Each row comes from the steps of one path. Every step used is in the known rows, and no mark comes twice. Write the path behind each row, first mark first.
Known rows
a-g-l-t-j: [ 0.960  5.558 -1.342 -1.632 -1.552  1.173 -1.423  2.102 -1.661  2.641
  1.835  3.014 -0.859  0.651  0.975 -2.281 -0.318  1.907 -0.355  0.189
 -0.625 -2.312  3.842]
r-t-j-g-l: [ 1.539  2.865 -0.993  1.807 -0.720  0.796 -4.165 -0.193  1.523 -0.292
  2.024  5.746 -1.681 -0.140  1.807  0.679  2.562  0.752 -1.813 -1.886
  0.281 -0.090  4.586]
j-g-l-t-a: [ 0.590  0.758 -1.528 -3.019 -2.687  2.279 -1.312  0.372 -0.626  0.291
  1.613  4.381 -1.217  0.199  0.527 -0.725 -1.150 -0.489 -3.508  3.214
  0.089 -2.076  2.751]
b-l-t-a: [-0.503 -0.377 -0.254 -0.884 -3.392 -0.195  2.240  3.354  1.258  1.253
 -0.046  0.739 -0.949  0.921 -0.601 -1.810 -1.913 -1.801 -1.754  2.194
  2.295 -0.703  2.307]
b-l-t: [-0.189  1.139 -1.052 -1.770 -1.688 -0.899  0.777  2.597  1.420  1.854
 -0.104 -0.536 -1.512  0.952  0.649 -2.346 -0.194 -1.437 -1.243  1.479
  2.244  0.419  2.615]
m-u: [ 1.369  0.011  0.296  1.769 -0.246 -0.725  1.390  0.475  1.159 -3.968
 -1.260 -1.034  1.205  0.448 -1.700  0.357  1.460  0.120  1.877  0.515
 -0.050  0.703 -1.399]
r-t-j-g: [ 2.041  1.285 -0.330  2.323 -0.941 -0.159 -4.489 -1.101  1.750 -1.260
  1.201  5.073 -1.948 -0.098  1.294  1.679  2.618  0.695 -0.398 -2.287
  0.866 -0.370  2.546]
m-t-a-b: [-0.391 -0.919  0.530  1.497 -2.149  1.785  1.040  2.689 -1.339 -2.525
  1.396  1.323  2.747 -0.264 -3.539 -1.392  0.631  1.758  0.328 -0.951
  2.850 -0.382 -0.456]
g-j: [ 0.258  1.042 -1.094  0.587  1.732 -1.194 -1.176 -0.656  0.077  0.729
 -0.096 -0.454 -0.299  0.516 -0.039  0.084  1.287  0.164  0.030 -1.104
  0.664  1.026  1.370]
j-g-l: [ 0.588  1.951 -1.771 -3.021 -0.955  1.919 -1.778 -0.491 -0.053  1.159
  0.268  3.764 -0.831 -0.148  2.121  0.560 -0.901  0.182 -2.426  1.887
  0.201 -1.123  2.770]
g-l: [-1.027  2.897 -1.209 -0.786  0.445  1.805  0.587  1.742 -0.422  1.718
  1.630  1.398  0.559  0.031  1.086 -1.924 -0.202  0.112 -2.837  0.601
 -0.943  0.527  3.649]
a-g: [ 1.592  1.553  0.152 -2.461 -1.396  0.889 -0.061  0.660 -1.089  1.831
 -1.346  2.129 -0.540 -0.034  0.417  0.593 -1.431  1.592  2.102  0.290
  0.489 -3.643 -0.070]
u-l-t: [ 0.987  1.324 -1.834 -0.078 -1.425  0.485 -0.182  1.723 -0.682  1.469
  1.254  0.535 -0.971 -0.577 -0.738 -3.833 -0.486  0.014 -1.359  1.897
 -0.248 -1.156  4.261]
t-j-g-l: [ 0.570  3.889 -1.161  1.956 -1.459 -0.266 -3.863 -0.544  0.309  0.901
  1.400  3.718 -0.157  0.430  2.050  1.489 -0.378  0.886 -0.937 -1.284
 -0.177  0.642  3.649]
r-t: [ 1.179 -0.442  0.041  0.219  0.502  1.194 -1.099  0.197  1.381 -1.029
  0.958  2.780 -1.537 -0.402  0.100 -0.680  2.915  0.152 -1.070 -0.964
  0.497 -0.671  1.593]
m-t-l: [-1.321  2.102 -0.783  1.310 -1.179  1.788 -0.583  4.030 -0.672 -1.993
 -0.655 -0.595  1.540 -0.459 -0.572 -1.132  2.525  0.768 -1.613 -4.267
  2.662  0.465  2.521]
t-j-g: [ 1.074  2.146 -0.452  2.607 -1.834 -1.533 -4.306 -1.691  0.647 -0.249
  0.253  2.899 -0.504  0.364  1.401  2.900 -0.223  0.841  0.851 -1.599
  0.466  0.477  1.162]
m-t-j-g: [ 0.396  2.011 -1.059  2.988 -1.621 -0.348 -3.862  0.641 -0.103 -2.483
 -0.202  2.126 -0.116 -0.731 -0.729  1.095  2.637  2.241  1.021 -3.940
  1.116  1.124  0.962]
m-t: [-0.534  0.302 -0.727  0.830 -0.224  0.858 -0.397  2.034 -0.582 -2.286
 -0.487 -0.122  0.309 -1.041 -1.814 -1.150  2.796  1.566  0.394 -2.652
  0.693  0.813 -0.083]
b-l-t-a-g: [ 0.413  0.294 -0.200 -2.248 -4.158  0.303  2.167  3.776  0.610  2.233
 -0.771  1.822 -1.239  0.887 -0.388 -1.494 -2.573 -0.845 -0.731  2.342
  2.545 -2.537  2.058]
a-t-l-b: [-1.021  3.364 -0.920 -0.761  0.667  1.712 -2.457  0.816 -0.516 -0.889
  2.761  1.522  2.670  0.019  0.438 -2.515  3.313 -0.180 -3.369  0.532
  3.998 -0.108  2.460]
j-g: [ 1.384 -0.510 -0.764 -2.395 -1.388  0.420 -2.164 -1.790  0.198 -0.246
 -1.167  2.784 -1.277 -0.196  1.268  2.153 -0.734 -0.107 -0.197  1.418
  0.907 -1.622 -0.264]
l-b: [ 1.463  1.420  0.670 -1.367  1.398  0.876 -1.171 -1.462 -1.837 -0.956
  3.053  0.412  2.240 -0.922  0.452  0.371  1.098 -0.855 -2.142  0.444
  0.450  0.618 -0.410]

Write each row's path
[ 0.461  0.890 -0.761 -1.932 -3.329 -0.420  1.478  3.372  0.747  2.494
 -0.722  1.703 -1.355  1.167 -0.436 -1.338 -1.884 -0.730 -0.772  1.766
  2.900 -2.020  2.892]	b-l-t-a-g-j
[ 1.061  1.298  0.899 -2.094 -2.872  3.210  1.805  2.212 -2.309  1.192
  1.712  4.963  1.804 -0.562 -0.856  0.400 -3.154  0.408 -2.029  2.012
  0.290 -3.934  1.396]	t-a-g-l-b
[ 0.234 -0.714  0.293  0.286 -3.393  2.159  1.295  3.530 -1.480 -2.011
 -1.268  2.994  0.607 -1.227 -3.233 -0.061 -0.069  2.283  1.150 -1.521
  1.182 -2.770 -0.637]	m-t-a-g
[-0.140 -0.963  1.353  0.166 -3.201  0.829  2.779  2.479  0.217  1.473
  1.231  1.845  2.802  1.255 -1.330 -0.318 -3.690 -0.453 -0.385  2.338
  4.318 -1.277  0.915]	t-a-b-l
[ 1.953  2.130 -0.577 -0.365 -0.088  1.522 -0.601  0.425 -1.559  1.383
  2.297  1.381  1.793 -1.885  0.171 -1.312 -0.907 -0.538 -2.246  1.263
  0.554 -0.704  3.384]	u-l-b
[ 1.175 -0.204 -0.199 -1.383 -2.619  0.438  0.230  1.395 -1.533  0.000
  1.191  2.018 -1.242  0.782 -2.121 -1.651 -0.624  0.253 -0.423  1.879
  0.477 -3.079  0.623]	l-t-a-g-j
[ 0.174  4.141 -0.674 -1.980  1.639  2.641 -0.411  0.478 -1.869  0.941
  4.088  1.497  2.160 -0.797  1.381 -1.624  0.766 -0.566 -4.469  0.856
 -0.398  1.028  3.401]	g-l-b
[ 1.031 -0.756  0.704 -0.183 -2.795  0.750  1.284  1.382 -1.095  1.023
 -1.080  3.496  0.174  0.217 -1.658  1.523 -2.882  0.873  0.837  0.690
  1.086 -3.842  0.144]	t-a-g-j
[ 0.922  1.513 -1.327 -3.297 -2.402  2.493 -1.405  0.101 -1.146  0.655
  2.968  4.198  0.156  0.824  0.520 -1.590 -1.158  0.027 -3.208  3.841
  1.694 -1.773  2.798]	j-g-l-t-a-b
[ 0.511  2.621 -1.338 -0.085 -2.861 -1.772 -1.804  1.503  1.787  1.700
  0.111  1.213 -1.860  1.185  1.555 -0.647 -0.369 -0.907 -0.643  0.394
  2.395  0.471  3.414]	b-l-t-j-g
[ 0.987 -0.618  0.275 -1.619 -3.421  1.051  0.854  1.742 -1.651 -0.367
  1.262  2.275 -1.124  0.468 -2.065 -1.710 -1.285  0.169 -0.275  2.426
  0.038 -3.721 -0.175]	l-t-a-g
[ 2.133  2.426 -1.010  3.988 -1.761 -1.214  0.004  1.761  0.940 -2.931
  0.434 -0.260  0.637  0.257 -2.177 -2.231  1.281  0.541  1.176  0.744
 -0.443  0.494  2.659]	m-u-l-t-j
[-0.777  5.019 -1.789  1.288 -0.177  0.385 -1.612  1.715 -0.615  0.986
  3.951  1.088 -0.330  0.848  0.628 -3.390  1.305  0.393 -3.117  0.027
 -1.346  1.510  5.031]	g-l-t-j
[ 1.105  0.414 -0.697  0.530 -2.901  1.327  0.714  2.431 -1.371  1.388
  2.772  1.749  1.041 -0.009 -2.057 -3.973 -2.234  0.038 -1.583  3.279
  1.544 -2.051  3.928]	u-l-t-a-b
[ 1.895 -1.382  1.140 -0.571 -2.607  2.409  0.527  1.778  0.453 -0.490
  0.122  5.924 -1.215 -0.441 -1.202  0.455 -0.080  0.665 -0.360  0.225
  0.890 -4.279  1.020]	r-t-a-g
[ 1.181  2.213 -1.100  1.147 -1.772 -1.458 -4.321 -1.095 -0.279 -1.078
  2.298  1.509 -1.798  0.925  0.336 -0.579  1.494  0.183 -0.470  0.126
  0.044  0.232  1.529]	l-t-j-g
[-0.026 -1.622  0.242  0.105 -2.639  0.482  0.839  1.284 -0.801 -1.523
  2.105  0.862 -0.840  0.474 -2.366 -2.040 -0.393 -0.811 -1.769  2.281
 -0.217 -1.426 -0.030]	l-t-a
[ 1.986  0.816 -0.603  2.366 -1.232  0.021  1.675  1.732  1.057 -2.273
 -1.479 -0.063  1.229 -0.387 -1.884 -0.948  0.042  0.371  1.456  1.109
 -0.007 -0.253  1.630]	m-u-l
[ 0.973  4.036 -1.324 -3.730 -1.175  2.204 -0.143  2.240 -1.846  2.689
  1.275  2.813 -1.104  0.341  0.724 -2.786 -0.501  1.426 -0.919  1.557
 -0.587 -3.153  3.182]	a-g-l-t
[ 1.940 -0.984  0.563 -0.150 -1.705  1.855  0.003  1.370  0.490 -0.253
  0.031  5.596 -1.300 -0.175 -1.188  0.508  0.577  0.816 -0.333 -0.431
  1.248 -3.863  1.748]	r-t-a-g-j
[ 0.539  2.336 -0.455 -1.955 -0.767 -0.297  0.278  1.614  0.128  2.347
  2.715 -0.830  1.564  2.090  0.438 -3.405 -0.376 -0.191 -0.167  2.293
  4.855  0.502  2.328]	a-b-l-t
[-1.108  1.735 -1.000 -0.839 -1.498  2.276  1.261  2.695 -1.029  0.375
  3.227  2.108 -0.112  0.367 -0.944 -3.646 -0.464 -0.487 -4.396  2.489
 -1.094 -0.490  3.634]	g-l-t-a
[ 1.230  3.318 -0.677 -0.980 -1.773 -0.993 -2.031  0.524  0.426  2.256
  2.658  0.889  1.198  2.275  1.453 -1.801 -0.619  0.309  0.193  1.606
  5.277  0.434  2.927]	a-b-l-t-j-g
[ 0.018  4.583 -1.984  0.529  0.293  0.337 -5.245 -1.410  0.247 -0.322
  3.564  4.895  1.011  0.017  0.562 -1.388  3.226  1.510 -1.884  1.136
  1.893  0.793  2.938]	a-t-j-g-l-b
[ 0.425 -0.723  0.577 -0.355 -2.133  0.702  0.617  0.986 -1.425 -1.020
  3.827  0.661  1.030  1.305 -2.380 -3.053 -0.534 -0.162 -1.224  3.086
  1.845 -1.237  0.070]	l-t-a-b
